Each row was made from one path, in order. Every step used is in the known rows, and no mark comes twice. Write each row's path.
Known rows:
p-r-n-g: [-14   8  16 -10   5 -16  -3 -18  -3  -2 -15  28   7  -4  21   4 -14  29
   1  -7   6  13   0  -2  11   5   7 -12  -9   2   5  14  -4  10  -5 -18
   5   9 -14   7  15 -10  -9 -10]
a-d: [  3   5   6 -14  20  -9   7  -9 -19  -6  32 -11 -15   8   8   2   2   4
  12  19   9  21  -2  -8 -28 -21   2  26   7  -6  11 -26  16 -22  -8 -13
   6 -20 -22   8 -14  -5  -1 -12]
n-g-j: [-19  -6 -17  -3  11 -11   2 -17 -16  -5   6  -2 -29  19  11 -17  -1  -7
   6 -24 -21  -9  16  -3  -2  -5  -7  -9  13   7  -1   3 -12  -9   5   2
  18   2  -2  16  -7  12   9  10]
d-p-r: [  6 -18   8   1   2  28  -7  -2  -6 -10  -1 -23   5  24  11  14  -1  -1
  17   9  20  -4 -18 -14 -10   9  -9  11 -21  16 -18  19 -16  18 -21   0
   2 -26  -1 -11  15   3 -21  -6]
n-g-q-r-p: [ -6   2 -22  18  -2  16   4  19  11   9   6 -23  11 -25 -26  -4  17  -8
  13  -9  -2  19  -4  12  16   7 -14   2 -18  -5   7  -1  -6  14  12  22
 -32   8  32  -3  -3   5  15   4]
d-p-r-n: [ 24  11  11   3 -18  18 -15  -9  20  -3 -18   6  15  -8   7  17  -3  17
   4   4  27  11 -18 -20   3   3   8  10  -9  13 -12  15 -16  10  -6   3
  18 -18  -8 -13  28  -8 -27  -5]
q-r-n-g-a-d: [ 14 -13  18  -4   6 -14   9   1   4   0  -4  23   6 -21  -9   2 -18  -9
  -9   3 -28   5  13  -8  -5  -3  -4 -13   3 -16  15 -35  18 -15   1  -3
 -19  25 -15   3 -27 -20  23  -3]
j-r-n-g: [ -8  19  -7 -16  -3 -29   2  -1 -11  -2 -13  23 -15 -29   1   9  -3  14
 -21   2  -1   2   3  16  15   2   9  -9  -4   9  -8 -16   5   3   5  -7
  -7   9 -16   3  -5  -8 -18 -12]
a-d-p: [ 12 -30  -5 -16  16  19   8  -7   1  -6   3 -18 -19  10  -9  24   0   2
  19  26  17   5 -15 -14 -17 -13  -4  25   8  -7  -7 -35   3  -7  -1  20
   5 -33  -9  -9 -13  -3  -3  -5]
g-a-d-p-r-n: [ 36 -11  40   2 -16  14 -11 -14  34   0 -17  13  22  -6   0  16 -14   6
  -4  10  14  -4  -8 -22 -12  11   6   5  -3   5  -7  -5  -1   6 -13  -3
  10  -6  -6 -23  14 -16  -6   1]
g-j-r: [  7  19 -10   5 -14  -9  -5  17 -20  -5  26 -17 -21   3  -7 -14  18 -38
 -17  -9 -13 -10   9  15  -7  -2  -4   4  -3  35 -10   5 -20  -4   0  -8
  12 -16  -6  -5  -9  18 -13  11]
n-r: [-11  12  -5  -6   1 -15  -1  20 -41   5   4 -33  15  34   2  -7  -9  -5
  -9  21  13   3  -5   7 -23 -32   1  25 -12 -15   1  25  12  -7  -5  -8
   7   3 -15  11  -4   7 -18  -7]
n-g-j-r-e: [-16 -10  -1   9  -4 -21 -19  10 -11  -7  15  11 -24   6  10 -28  20  -3
 -18   3  -5 -22   6  23  10  21  -5 -24  21  16   5  -4 -23 -11   7 -10
  23   4  13  -4 -25  15   4   4]
d-p-r-n-g: [ -6 -17   5 -11   4   2  -5 -18   4  -4 -35  22   0  -3  11  20 -14  31
   6  -2  14  -3 -14  -9  13  10   2  -9  -4   4  -8   2  -6  17   0   7
  -1  -4  -7  -1  18 -11 -14  -8]
g-a-d: [ 14   0  30  -1  14  -7   5  -9   3  -4  19 -14  -4   8  -3  -7 -15 -17
   2  23   0  -3   8 -10 -31 -14  -6  16   0 -14   8 -21  22 -21 -12 -14
   7   0 -11  -3 -19 -16   6  -5]
j-r-e: [ -1  14   7  11  -5 -20 -20  18  -8  -7  23 -10  -8  -3  10 -15  25  -1
 -15  29  25  -1  -4  17   4  10  -5  -3   1   9   1  -1  -7 -12  -5 -19
  12 -14   9 -14 -16   1 -15  -8]
g-n-r: [-12  22   2  -7  -4 -10  14   9 -17   3  -8 -31  13  25   3   5 -17  -2
 -22  26   7  -1  -6   1 -20 -42  12  20   4 -16   0  39  14 -18 -28   2
   2   5  -4  16  21   5 -13  10]
n-g: [-31  -1 -10 -15  24 -16  13 -16 -19  -7  -2  -5 -23   7  18  -1 -13   9
  11   8   0   2   6   3   0  -9  -7   0  -7  -5  -4  -3  12  -6   2  -4
  -6  -3 -11  14  -7  -9  -2 -12]
n-g-j-r-p-d: [-14 -10 -13   4  12  -2  10  10  -5  15  20  -1  -8  17 -16 -20  28 -22
   0 -23  -5 -20 -13  25   9  30   1 -10  23  14   4   3  -4   5   5  -9
  -3   1  10   3   6  10   3 -18]
g-j: [  6  17 -13   5  -1  -2  -5  -4  -3  -2  17 -19 -16  21   7 -22  11 -19
   2 -19 -11   7  11  -5 -13 -13  -1   6   7  11  -7  16 -16 -17   2  -3
  29 -16  -4   7   3  17   2  17]
n-g-a: [ -9  -8  15   7  12  -4   7 -16   3  -2 -12  -8 -11   5   6 -10 -28 -16
  -8   3  -9 -27  19  -1 -10   2 -17  -6 -13 -14 -12  -3  16 -13 -11  -3
  -7  17   4   0  -7 -16   5  -8]
q-g-j-r: [  5  17 -20   6 -21  10 -13  40 -26 -10  26  -7  -9   0 -11 -15  26 -39
 -11 -21 -40  -7   9  19   7   2  11 -12  -8  35   0   4 -13  10   8   0
  -4 -15 -19  -4 -24  27   4  20]
d-p-r-n-g-q: [ -2 -14  -1  -4 -19  13   5 -19  30  -8 -27  18   4 -25  -6  29  -7  26
  15  -3  11 -10  -1  -5   6   6   5   8  -7  -2 -18  -6  -7  33  21  24
  -3   1  22 -12  18  -1  -7  24]

Which path is each row?
[-23   2 -19  -7   3  -2  18 -15   5  -6   2  -3 -15 -13  -2  11  -7   5
  14   0  -1  -4  13   4  -6 -18  -1  15  -9 -16 -10 -14   7   7  17  12
  -9   1  22   0  -3   3   3  21] => n-g-q
[-11   0  -2  -2  15   3   8  20 -16  26  12 -34  33  44 -14 -15  15  -5
   5   6  29  -3 -28  15 -11  -1   7  21  17 -26  13  29  22  -6  -5 -12
  -3  -3   0   6  22   7 -10 -35] => n-r-p-d
[  4 -18  48  -6   9 -16   3 -21  -2  -6  -6  32  10   1   7   2 -29   9
  -1   7  -7  -9   8  -9 -14   8   5  -8   4  -9  17 -16  19  -4 -11 -26
   3  23 -13   2  -6 -24   9  -9] => p-r-n-g-a-d
[ -7  21 -14  -7 -13 -11   9 -18  28  -2 -13  20  -7 -36  -4  14  -8  21
   3   3  10   7  14   4   3 -14  10  14  -4 -14  -9  -8   9   6  30  14
   1  11  12   0   9  -4  -3  21] => r-n-g-q
[  1 -52   7 -11  22  14  10 -17  12  -3 -20  -6 -19  10 -10  21 -20  -4
  13  20   1 -32  -2  -7 -12   6  -8   6   9 -19 -14 -44  17  -3  -3  19
  -8   3   5  -9 -22 -15  15   4] => n-g-a-d-p
[ -4 -32  16 -24   9  -4   1 -22  -2  -6 -20  33  -3  -1  11  25 -12  38
  15   7   7   0 -13 -12   5   7   7  -6  13  -2   6 -22   4  15  -1   2
   2  -1 -15   2   3 -12   1  -6] => a-d-p-r-n-g
[ 11 -21  22   8  -8  15  -4 -22  27   1 -43  14   9  -2   4  11 -27   3
  -7  -3   4 -32   4 -14   6  23  -5 -12 -14  -5 -21  -2   0  14 -10   6
  -5  20   8 -18  11 -25  -3   0] => d-p-r-n-g-a
[-13  17  -3 -16   5 -21   2 -18  -1   0 -18  17 -10 -18  13   3 -10  28
  -3   4   7  16   3   0  10 -12   9   0   1  -6  -1  -6  14  -6   6  -4
   5   8 -16   5   5 -14  -9 -11] => r-n-g
[ -9  11   6  -4 -17  -7   4 -19  17  -2  -5  25   7 -29   5  13 -10  23
   6  -7   7   5   8  -1   5  -1  11   7 -12  -2  -8   5  -2  24  18   0
  -3  12  14  -4  19  -5  -6  17] => p-r-n-g-q
[ 33  42 -18   7 -35   6  -3  18  30   3   3  -2  18 -56 -16   9  10  -5
 -14  -6  -8  37   9  -6   9 -20   3  10 -21  -2  -8  -1  -9  -6  21  18
 -12   3   9  -5   3   3  -7  14] => g-q-r-n
[-14  13   2  14 -13  10 -13  34  -6  -3  -7 -13  20  20   9 -11   3  14
 -15  29   5 -10  -4  11   0 -19  24  -5  26 -23  20  34  24 -21 -16   2
   3   7   2   4  -7  12  14  15] => q-g-n-r-e
[ 10   6 -24  -1 -13  -7  -5   6   3   1  -6  22 -10 -11   1 -15   5 -10
 -11 -34 -33  14  18  -9  18  -3   0 -27   8   9   3  -1 -18  -8  15   8
   8  16  -8  12  -6  12  16  16] => q-r-n-g-j
[  2  13  -9  10  19  17  11   3   9  17  24 -26  11  19 -10 -14  23  -5
  18   1  28  10 -21   6  -8  10   2  17  13 -10   4  14  10 -13  -6 -12
   1 -20   0   2  22  -1  -6 -33] => r-p-d
[ -7  26  12  10  -1   5   9  13  -4  14 -13 -43  27  25 -12  -8  -2   9
 -16  21  30   4 -23  17  -6 -20   8  22   6 -11  18  43  13 -11 -29  10
   3   3  11   6  33   5  -6  -3] => g-n-r-p
[  0   8 -20  -6  -1 -18   1   8  -3   3 -16  20  -1 -28   1   5  -8  10
  -7  -7 -15  25  11  -3  18 -10  -5 -20 -11  -4   4 -10   3  -6   7   4
 -21  13 -14  14  -9  -7   2 -10] => q-r-n-g
[ 20  38  23   3 -14  -6 -12 -13   6   0   2   9  21  -7  15   1  -7  18
  -3   0  21  28  -7 -15  -1  -1  10   9 -13  12  -1  28  -6   4 -12 -29
  17 -10 -20  -1  29  -8 -22  -9] => p-r-n
[  5  27  -2  15  -8   5 -10  15  -2   8  22 -32  -5   6 -15 -26  29 -25
 -14 -10  10   1 -10  23   8  19  -8  10  -1  36   6  15 -23   6  -5   2
  17 -14  10 -15   7  13  -7  -1] => g-j-r-p
[ -2 -16 -27  12   9  20  20  22  12  17  18 -11  17  -7 -27  -1  24 -14
  22 -17  -8   8 -11  12  13  12  -8   1   7 -19   6  -6   7   7  13  11
 -38   5  29   5   4   6  14 -15] => n-g-q-r-p-d
[ 11   8 -20  14  12  21   8  26   5  19  27 -29  22   6 -21 -12  29 -24
  15 -10   8  22 -18   4   5   9  -7   2   2 -10  10  12   4 -10  -5  -6
 -24 -13   2   5  12   6   0 -32] => q-r-p-d
[ -2  12 -14  -7  -4 -18  -4 -21   9   2 -10  18 -18  -2  11 -16  -1   7
  -8 -24 -14   3  18  -6  10  -5   9 -13  16   8  -1   1 -10 -12  17   4
  28   8 -10  13   6   7   5  13] => r-n-g-j
[ -2   2   7  -6  -7 -13  -9 -17  -2  -4  -5  31  -2  10  18 -15  -6  12
  -2 -34 -16   1   9  -6   9  11   9 -18  10  19   6  22 -17   5   8 -11
  28  14  -8   8  15   8   3  12] => p-r-n-g-j
[ 15 -44  30   8   2  43 -10  10   1 -12   2  -2  20  22  -3  15 -11 -14
  24   5  -9 -23  -9 -12 -13  15   4  -5  -7   3   2  -9  11  18 -20   4
 -15 -12 -13 -20 -17  -3  19   5] => q-g-a-d-p-r
[-16  -5 -14  -6   2 -17   0   8 -29  -6  12   0 -27   7  -3 -11   7 -25
 -18 -16 -24 -21  12  20   6   6  -6 -17   2  33  -5  -5 -18   7   2  -4
   4   0  -2   3 -18  11  -3   8] => n-g-j-r
[  4 -39   6 -14  -2   3  -8 -22   8  -7 -14  35  -9  13   4   9  -3  17
   8 -21 -11 -10  -3 -17   5   9   8 -15  22  11   6 -15 -17  10  12   9
  22   3  -4   5   3   8  16  18] => a-d-p-r-n-g-j
[ -8 -10 -21  17  -9   0  -7  20  11  -2  11   6   2 -21  -2  -9  16   3
   5   6  -5   8  12   5  15   1 -14 -13  -3 -14   7 -13  -9  -4  21  12
 -14  10  33  -4 -33  12  18  14] => n-g-q-r-e
[ -8  -2 -31   0  -7  12  14  19  -4  -2   8  -5   2 -27 -15   8   1 -17
   6 -10 -31  12  14   1   3 -17 -17  -1 -24 -11  -6 -11  -3   9  14  21
 -39   6  16   7 -21   9  13  19] => n-g-q-r
[ 11  10  -9  22  -4   5 -18  28  -2  -1  20 -14   7  -4   5 -23  22  -4
  -1  15   5  22  -2  -6   6  -4 -18 -14  -6  -7   8   4 -11 -25  -2  -7
  -3 -10   7   0 -24   4   4  -8] => q-r-e
[ -2 -61  31  -6  18  21   1 -14  -3 -12 -12   5   0  24   5  23 -24  -1
  20  10  -2 -34 -11 -15 -15  20 -12  -5  -4  -2  -4 -17   1  23 -21  -1
  -9   4   6 -11  -4 -12  11  -3] => n-g-a-d-p-r
